Each row was made from one walk, in order. Every step used is in the known rows, and no mark comes twice. Write each row's walk.
Known rows:
F-R-U: [ 0.33 -0.68 -0.13 -0.39 -0.15  0.00  0.26 -0.51 -0.54 -0.15  0.09 -0.27
 -0.09  0.11  0.20  0.40 -0.26 -0.01 -0.34 -0.05  0.28 -0.40 -0.27]
J-C: [-0.19  0.02  0.07  0.21  0.02  0.21  0.01  0.10  0.20 -0.04 -0.03 -0.08
  0.57  0.46  0.01  0.25 -0.04 -0.02  0.01  0.30 -0.23  0.11 -0.32]
J-L-R: [-0.10  0.15 -0.19 -0.19  0.15  0.28  0.26 -0.39 -0.26 -0.03  0.19 -0.03
  0.26  0.43  0.21  0.03 -0.21  0.36 -0.54 -0.48 -0.17 -0.53 -0.37]
V-J-C-R-U: [-0.26 -0.25  0.36  0.67 -0.19  0.34 -0.44 -0.34 -0.32  0.14  0.42 -0.35
  0.73  0.20  0.28  0.30 -0.33  0.12 -0.21  0.20 -0.14  0.06  0.41]
F-J-L: [ 0.12  0.42  0.06  0.18  0.34  0.52  0.53 -0.37  0.17 -0.09  0.33 -0.36
 -0.13 -0.05  0.23  0.10  0.03  0.05 -0.52  0.10 -0.22 -0.37 -0.30]
U-R: [-0.04 -0.44  0.17 -0.02  0.34 -0.28  0.06  0.32 -0.18 -0.12  0.13 -0.38
 -0.22  0.21  0.01 -0.33  0.26  0.33 -0.38 -0.01  0.12  0.01  0.03]
R-F-J-L: [ 0.23  0.14  0.01  0.40  0.04  0.18  0.27 -0.16 -0.02  0.33  0.18 -0.06
  0.02  0.07  0.15  0.15 -0.32  0.20 -0.39 -0.16 -0.14 -0.06 -0.34]
R-L-J-F: [ 0.08  0.13 -0.47  0.48  0.03  0.36  0.27 -0.70  0.42  0.08 -0.25  0.08
 -0.18  0.35 -0.05  0.68 -0.36  0.12 -0.45 -0.59 -0.22 -0.33 -0.22]
L-R-V-J-F: [ 0.24  0.01 -0.20 -0.18 -0.06  0.20  0.13  0.01 -0.60 -0.14 -0.15 -0.08
  0.04  0.70  0.41 -0.23 -0.22  0.27 -0.20 -0.65 -0.13  0.12 -0.23]
U-R-F: [ 0.05 -0.58  0.19  0.17  0.21 -0.39 -0.03  0.37 -0.29  0.18  0.06 -0.23
 -0.16  0.27  0.01 -0.27 -0.02  0.43 -0.40 -0.19  0.13  0.17 -0.08]
F-R-L-J: [ 0.38 -0.29 -0.23 -0.12  0.10  0.38  0.36 -0.56 -0.17 -0.21 -0.11 -0.28
 -0.16  0.31  0.12  0.33 -0.19 -0.02 -0.61 -0.34  0.16 -0.56 -0.18]
F-J: [ 0.23  0.26  0.15  0.11  0.29  0.40  0.49 -0.10  0.25 -0.20  0.03 -0.32
 -0.32 -0.13  0.10 -0.05  0.16 -0.19 -0.29  0.16 -0.08  0.01 -0.19]
F-R-V: [ 0.57 -0.22 -0.10 -0.54  0.01  0.08  0.19  0.03 -0.73 -0.18  0.08 -0.29
 -0.16  0.43  0.36 -0.06 -0.05  0.14 -0.19 -0.08  0.20 -0.28 -0.24]
F-J-C: [ 0.08  0.25  0.22  0.28  0.30  0.53  0.47 -0.02  0.39 -0.24  0.00 -0.37
  0.06  0.18  0.12  0.14  0.12 -0.22 -0.28  0.36 -0.23  0.08 -0.42]
C-R-F: [-0.06 -0.35  0.36  0.25 -0.04 -0.09 -0.47 -0.22 -0.56  0.43  0.04  0.13
  0.24  0.14  0.19  0.21 -0.31 -0.06 -0.35 -0.44  0.29  0.02  0.36]
R-U: [ 0.08 -0.55 -0.26 -0.17 -0.24 -0.11  0.17 -0.53 -0.26  0.04 -0.10  0.14
 -0.22 -0.12 -0.13  0.71 -0.36  0.29  0.00  0.07  0.07 -0.11 -0.21]
L-R: [ 0.03 -0.16 -0.09 -0.35  0.07  0.15  0.24 -0.04 -0.27 -0.26 -0.33  0.02
 -0.01  0.42  0.11 -0.23 -0.05 -0.02 -0.25 -0.55  0.09  0.02 -0.27]
V-R-L-J: [ 0.16 -0.13 -0.09  0.41  0.10 -0.16  0.27 -0.63  0.01  0.15 -0.36 -0.13
 -0.08 -0.01  0.34  0.17 -0.20  0.15 -0.40 -0.36  0.27 -0.35  0.18]
J-L: [-0.13  0.27 -0.14  0.06  0.11  0.19  0.10 -0.38 -0.09  0.17  0.44 -0.07
  0.29  0.13  0.17  0.20 -0.19  0.38 -0.35 -0.10 -0.22 -0.53 -0.17]
C-R-L: [-0.09 -0.29  0.11  0.20  0.08  0.09 -0.36 -0.45 -0.37  0.21 -0.04  0.10
  0.05  0.04  0.00  0.70 -0.32  0.13 -0.58 -0.43  0.23 -0.30  0.35]

Write each row's walk:
[ 0.10  0.05 -0.07  0.27 -0.13 -0.02 -0.02 -0.27 -0.03  0.16  0.31 -0.28
  0.36  0.46  0.65  0.06 -0.25 -0.49 -0.43 -0.62 -0.05 -0.14 -0.41] -> J-F-R
[-0.12 -0.02 -0.04  0.33 -0.15  0.36 -0.04 -0.55 -0.42  0.08  0.55 -0.31
  0.40  0.15  0.34  0.09 -0.40  0.46 -0.40 -0.20 -0.24 -0.31  0.18] -> V-J-L-R-U
[ 0.09 -0.43  0.26  0.30  0.34 -0.14  0.22  0.38 -0.10  0.06  0.10 -0.41
 -0.11  0.34  0.09 -0.18  0.05  0.34 -0.53 -0.01 -0.01  0.22 -0.27] -> U-R-F-J-C
[ 0.13 -0.01 -0.40  0.27  0.12  0.38  0.30 -0.61  0.30 -0.05 -0.34  0.12
 -0.34  0.22 -0.29  0.60 -0.24  0.27 -0.34 -0.32 -0.14 -0.36 -0.07] -> R-L-J
[ 0.11  0.00 -0.22  0.38 -0.15  0.02  0.03 -0.41  0.02  0.20  0.24 -0.22
  0.30  0.41  0.51  0.42 -0.44 -0.32 -0.57 -0.69 -0.09 -0.28 -0.46] -> J-F-R-L
[ 0.01 -0.52 -0.07  0.13  0.31 -0.22  0.10  0.12 -0.11 -0.01  0.02 -0.27
 -0.33  0.12 -0.17  0.23 -0.02  0.60 -0.60 -0.15  0.04 -0.13 -0.08] -> U-R-L
[ 0.01  0.29 -0.18  0.40  0.13  0.39  0.27 -0.66  0.45 -0.04 -0.15 -0.07
 -0.03  0.66  0.28 -0.13 -0.01 -0.41 -0.19 -0.53 -0.21 -0.12 -0.09] -> L-J-F
[ 0.00 -0.43 -0.10  0.23  0.42  0.06  0.27 -0.08  0.08 -0.15 -0.13 -0.31
 -0.23  0.50 -0.16  0.20  0.06  0.51 -0.63 -0.13 -0.04 -0.19 -0.12] -> U-R-L-J-C
[ 0.34 -0.34 -0.16 -0.14  0.01  0.16  0.20 -0.31 -0.29 -0.10  0.06 -0.25
 -0.04  0.14  0.11  0.43 -0.26  0.07 -0.58 -0.28  0.19 -0.48 -0.24] -> F-R-L
[ 0.06 -0.06  0.26  0.23 -0.02  0.12 -0.51 -0.23 -0.78  0.26  0.28 -0.12
  0.23  0.38  0.49  0.16 -0.26  0.14 -0.28 -0.38  0.08 -0.02  0.50] -> C-R-V-J-F
[ 0.02  0.14  0.39  0.29  0.35  0.55  0.28 -0.16  0.18 -0.17  0.04 -0.37
  0.14  0.23  0.23  0.22  0.09 -0.27 -0.44  0.24 -0.10  0.03 -0.21] -> F-J-C-R
[ 0.15 -0.25  0.08  0.00  0.30 -0.12  0.01  0.28 -0.66 -0.01  0.40 -0.49
 -0.18  0.42  0.19 -0.28  0.08  0.87 -0.36  0.03 -0.08 -0.08  0.13] -> U-R-V-J-L
[ 0.29  0.22 -0.18  0.05 -0.07  0.21 -0.06 -0.04 -0.66  0.11  0.41 -0.16
  0.06  0.31  0.31  0.02 -0.23  0.77  0.03  0.04 -0.29 -0.15  0.13] -> R-V-J-L
[ 0.13 -0.22 -0.22  0.20 -0.25 -0.09  0.06 -0.53 -0.16  0.18  0.27 -0.22
  0.24  0.42  0.59  0.41 -0.43 -0.37 -0.42 -0.56 -0.04 -0.22 -0.48] -> J-F-R-U
[ 0.14  0.15 -0.17  0.28  0.12  0.45  0.35 -0.72  0.27 -0.12 -0.08 -0.24
  0.02  0.73  0.44 -0.20  0.01 -0.51 -0.33 -0.61 -0.08 -0.27 -0.16] -> L-J-F-R
[ 0.19 -0.14  0.30  0.56  0.02 -0.28  0.20 -0.15 -0.11  0.34 -0.15 -0.25
  0.23 -0.02  0.62 -0.12 -0.21 -0.06 -0.27 -0.10  0.25  0.11 -0.06] -> V-R-F-J-C
[ 0.21 -0.05  0.22  0.49  0.08 -0.29  0.25 -0.32 -0.20  0.40  0.01 -0.25
  0.14 -0.11  0.66 -0.14 -0.26  0.06 -0.41 -0.24  0.23 -0.13 -0.01] -> V-R-F-J-L
[ 0.23 -0.16 -0.01 -0.11  0.07  0.19  0.41  0.01 -0.22 -0.11 -0.39  0.01
 -0.12  0.40  0.19 -0.17 -0.21 -0.02 -0.41 -0.63  0.05  0.18 -0.46] -> L-R-F-J
[-0.23  0.06  0.27  0.67 -0.16  0.35 -0.31 -0.04 -0.01  0.05  0.41 -0.38
  0.71  0.20  0.24 -0.03 -0.16  0.10 -0.03  0.30 -0.30  0.17  0.27] -> V-J-C
[-0.16  0.05  0.13  0.25  0.29  0.63  0.14 -0.58  0.22 -0.19 -0.29 -0.10
  0.25  0.77  0.09  0.04  0.12 -0.24 -0.22 -0.11 -0.07 -0.12  0.12] -> L-J-C-R
[ 0.15 -0.24  0.19  0.41 -0.12 -0.56 -0.02 -0.13 -0.31  0.44 -0.15 -0.07
  0.20 -0.09  0.53 -0.18 -0.28  0.06 -0.14 -0.28  0.38  0.07  0.14] -> V-R-F
[ 0.30  0.23 -0.17  0.24 -0.18  0.08 -0.17  0.05 -0.51  0.17  0.30 -0.14
  0.07  0.40  0.42  0.01 -0.27  0.42  0.11 -0.16 -0.29  0.14  0.06] -> R-V-J-F
[ 0.06 -0.47 -0.11  0.16  0.42  0.00  0.28 -0.13  0.01 -0.13 -0.12 -0.30
 -0.43  0.34 -0.19  0.10  0.07  0.55 -0.64 -0.23  0.06 -0.22 -0.04] -> U-R-L-J
[-0.32 -0.12  0.33  0.27  0.09  0.23 -0.29 -0.08 -0.10  0.05  0.00 -0.08
  0.69  0.52  0.16  0.36 -0.10 -0.13 -0.24  0.09 -0.04  0.03 -0.01] -> J-C-R
